Each row comes from the steps of one path. Every step used is in the known rows, and no mark comes twice. Write the path behind each row, first mark first.
Known rows
vekib-galupe-miba: [ 11.8 -21.7 -17.8  28.3 -41.2  -4.9  32.9  25.6  27.4  -9.9  -7.8   4.5
 -34.4  -9.4 -20.2 -71.3 -29.0 -20.8  12.6]
midonos-zaset-zumev-miba: [ 16.5   8.0  -9.4  24.8 -67.8 -32.8  31.8   4.7  31.4  15.4 -38.6 -27.8
 -46.0  27.3  31.4 -16.7  -2.2 -13.2 -16.0]
mopi-zumev-zaset-vemo-miba: [  0.1 -16.4 -11.9   7.9  -2.2  -1.5   7.4  12.6  35.6   5.2  -8.4 -15.5
   4.8  48.4  15.0 -10.2  24.7  48.4 -24.7]
vekib-galupe-miba-vemo: [  8.6 -15.8 -30.9  21.6 -24.2  14.3  20.1  22.1  33.1   7.6  10.1  -0.7
 -43.7  -0.9   2.5 -64.0 -56.8 -15.0   2.8]
vemo-miba-zumev: [ 25.8 -29.4 -11.1 -29.2 -17.6 -19.7  42.5  29.9  12.4  16.2 -37.5  -5.5
  -7.0  52.3  15.2 -28.1 -19.9 -13.1  21.1]
zumev-miba: [ 16.4   3.8  -8.9   7.8 -70.7 -20.2  31.3  12.0  10.0  19.1   4.6  11.5
  -4.1  15.8  10.7 -44.3  12.1 -10.8  15.7]
vekib-galupe: [ 18.5 -17.5 -21.9   8.0 -40.5 -46.9  37.1  36.0  35.8   5.0 -12.6 -18.3
 -42.1   5.7 -29.4 -62.3 -38.0 -33.6  25.6]
zaset-vemo-miba-zumev-mopi: [ 15.0  12.8 -15.5   2.6  19.2   0.0  -7.9   4.2  24.2   0.1 -17.1 -18.0
 -21.8  68.2  38.2 -17.4 -23.9  -0.1 -10.3]
mopi-zumev: [ 26.6 -37.7  -0.7  -5.5 -46.1 -68.2  40.7  37.5  35.7   9.0 -19.2 -10.1
 -32.6 -22.3   5.0 -20.8  15.6  15.4  26.2]
galupe-miba-vemo-zaset-zumev: [ 17.1  -4.2 -10.1  15.8 -17.0  11.9  12.3   2.7  24.4  25.2  -6.8   1.2
  -6.2   5.8  37.4 -26.9 -27.3   6.7  -3.0]
mopi-zumev-zaset-vemo-miba-galupe: [ 21.4 -33.7 -23.4   0.0  15.8   0.0  10.6   3.0  30.1   4.0   0.6 -13.1
 -15.0  73.3   7.1 -15.6  -5.3  55.0 -32.2]
vekib-galupe-miba-vemo-zaset-zumev: [ 15.2 -22.6 -35.8  19.7 -19.7  10.8  17.7   1.3  35.9  -2.5  -1.8 -12.0
 -36.9  22.5   7.4 -33.9 -62.6  -0.5 -19.0]
midonos-zaset: [  5.9   5.4  -7.9  13.9 -47.0 -44.2  31.8  44.3  44.5  33.2 -43.8 -23.3
 -35.7  -8.0   3.1 -49.1  -5.6 -55.5  20.2]
galupe-miba: [ 14.7  -3.7  10.8  24.7 -41.0  -4.5  30.6  27.7  14.8  14.7 -12.3  17.2
  -7.1 -29.4   7.7 -66.8   9.1 -11.5  33.1]
zaset-vemo-miba: [  5.1   4.2  -7.5  30.3  15.4 -11.5   0.6  41.3  32.4  21.1 -29.1 -10.3
  10.0  33.4  30.5 -33.7  -3.4  11.8   7.8]
vemo-zaset: [ 14.1  -8.2 -13.4  -7.4 -34.8 -39.4  26.1  30.2  27.5  32.6 -17.7  -0.6
  16.6   6.1 -14.9 -42.0  -0.7 -40.1  29.3]
mopi-zumev-miba: [ 24.1 -34.8 -13.0  -1.0 -72.5 -38.9  38.9  11.8  21.8  -0.8   2.2   6.4
 -19.6   2.9  14.6 -10.1  27.9  27.5  -0.5]
miba-vemo: [ 16.4   8.1 -10.3  -5.0 -21.4 -32.4  17.7  37.6  31.1  49.4   2.0 -11.5
 -28.3  -0.1  26.3 -45.3 -33.8 -19.6  35.1]
galupe-miba-vemo-zaset-zumev-mopi: [ 17.0   8.4 -15.5   8.9 -13.6  14.4  -9.9 -20.2  13.8   8.3   9.6   3.1
 -12.4  22.7  43.5 -25.0 -21.1  -6.7  -7.2]

Write each row's path
[-10.6  25.7  -6.6  18.6   7.0  20.3  -3.0  12.2  26.1  27.1  -8.9 -13.1
  21.7  66.1   9.8 -42.4   9.1  10.0  -9.4] : zumev-zaset-vemo-miba
[ 44.6 -17.9 -21.6  -2.7 -46.8 -18.7  36.9   2.6   1.4  17.5  18.2  13.6
 -27.1  45.4  -0.3 -50.8 -24.5  -2.1   4.4] : zumev-miba-galupe
[  1.3   1.6  -1.4  16.2 -19.4 -18.3  13.5   8.2  46.4  14.2   0.8 -26.0
 -26.7  16.6   3.1 -16.0  17.8  37.1 -16.9] : mopi-zumev-zaset-vemo
[ 27.8  -7.5  -0.5  -0.8 -32.0 -56.6  29.1  14.8  26.8  21.6 -33.0 -20.4
  -2.8  17.4   3.1 -17.5  -9.6 -10.8  15.8] : vemo-zaset-zumev
[ 32.1   2.9   5.1  15.2 -62.9 -39.7  36.6  -3.4  11.1   9.3 -15.0 -12.9
 -28.4  25.7  29.7 -17.3   2.4  19.3   3.8] : zaset-zumev-miba
[ 11.8  -0.6  -9.4  10.9  16.0  -3.6  14.9  26.5  32.7  15.9 -31.8 -21.1
 -18.6  52.2  31.4 -17.8 -31.0  14.1  -5.2] : zaset-vemo-miba-zumev
[ 29.3   7.3  -8.0  -7.8 -27.2 -51.6   4.3 -12.7  16.9   3.0 -15.7 -17.5
  -8.2  34.1  12.9 -17.4  -1.8 -26.5   7.0] : vemo-zaset-zumev-mopi
[ 10.1   7.8 -16.3  10.9  26.3  22.2   1.5   5.4  20.9  25.3   3.3 -11.2
   3.2  90.2   1.6 -49.8 -20.9  17.1 -17.8] : zumev-zaset-vemo-miba-galupe
[ 21.6   0.5 -18.7  -8.3 -11.9 -33.7  14.1  13.9  34.1  42.6 -11.6 -24.4
 -15.3  27.0  30.8 -11.3 -41.0  -4.5   8.0] : miba-vemo-zaset-zumev
[ 48.0 -55.2 -25.3  -9.6 -52.1 -37.0  40.3   2.9  16.7  -3.4  13.0   8.8
 -40.3  29.8   6.1 -16.8  -7.3  34.7  -9.8] : mopi-zumev-miba-galupe
[ 12.2  11.7 -20.9  19.9 -53.7 -17.2  20.0   2.3  37.3  28.2 -25.4 -31.1
 -53.7  34.8  52.1 -10.0 -26.5  -7.5 -24.9] : midonos-zaset-zumev-miba-vemo
[ 17.7 -36.3 -41.9 -15.0 -53.7 -13.9  20.0   1.5  29.1  15.8  18.0   7.8
  -4.6  26.4  27.6   8.0   3.8  22.6 -22.1] : mopi-zumev-miba-vemo-zaset
[ 12.5 -19.7  -0.8 -14.0 -49.3 -34.9  33.7  11.8  29.0  14.1  -0.5 -12.9
 -18.4  11.0 -11.1 -28.1  25.1  16.9   6.7] : mopi-zumev-zaset
[ 22.9  -8.6   9.9   3.3 -40.7   5.0  48.0  11.4  15.9  12.1 -16.5   3.7
 -40.1  -8.1   9.4 -47.7 -21.0 -11.3  18.7] : galupe-miba-zumev
[ 48.0 -23.9 -24.8  -4.6 -36.9 -28.0  30.5 -17.8  11.4  11.0  -3.7  -3.7
 -11.4  63.0   7.1 -14.6 -29.0   8.8 -18.1] : vemo-zaset-zumev-miba-galupe
[ 28.9 -14.6 -17.0 -35.9 -13.1 -15.9  17.3   3.3   2.7  -2.6 -19.9  -2.4
 -10.3  68.2  20.5 -27.7 -13.4 -28.6  13.9] : vemo-miba-zumev-mopi
[ 44.3 -45.7 -21.5 -16.9   4.9 -26.5  30.1  34.7   4.6  17.1 -19.6  10.9
   3.6  60.5   3.9 -52.9 -28.7  -5.3  25.0] : vemo-miba-galupe
[ 13.7 -12.6 -11.6 -36.4 -19.6   9.8  37.1   6.1   7.8  22.0 -21.8  -8.4
   5.5  82.0   0.1 -35.8 -10.0 -11.0   3.0] : vemo-miba-zumev-zaset
[ 23.9  14.5 -23.4 -16.2 -10.1 -31.7  -7.2  -9.9  24.7  24.9   2.2 -22.6
 -20.8  42.5  38.4 -10.7 -35.0 -19.2   0.4] : miba-vemo-zaset-zumev-mopi
[ 10.9   7.6   7.7  -4.9 -43.9  32.9  41.7 -11.5  11.9  17.9   0.8   0.8
 -28.5  22.0  -4.5 -54.8 -11.7  -9.0   0.0] : galupe-miba-zumev-zaset
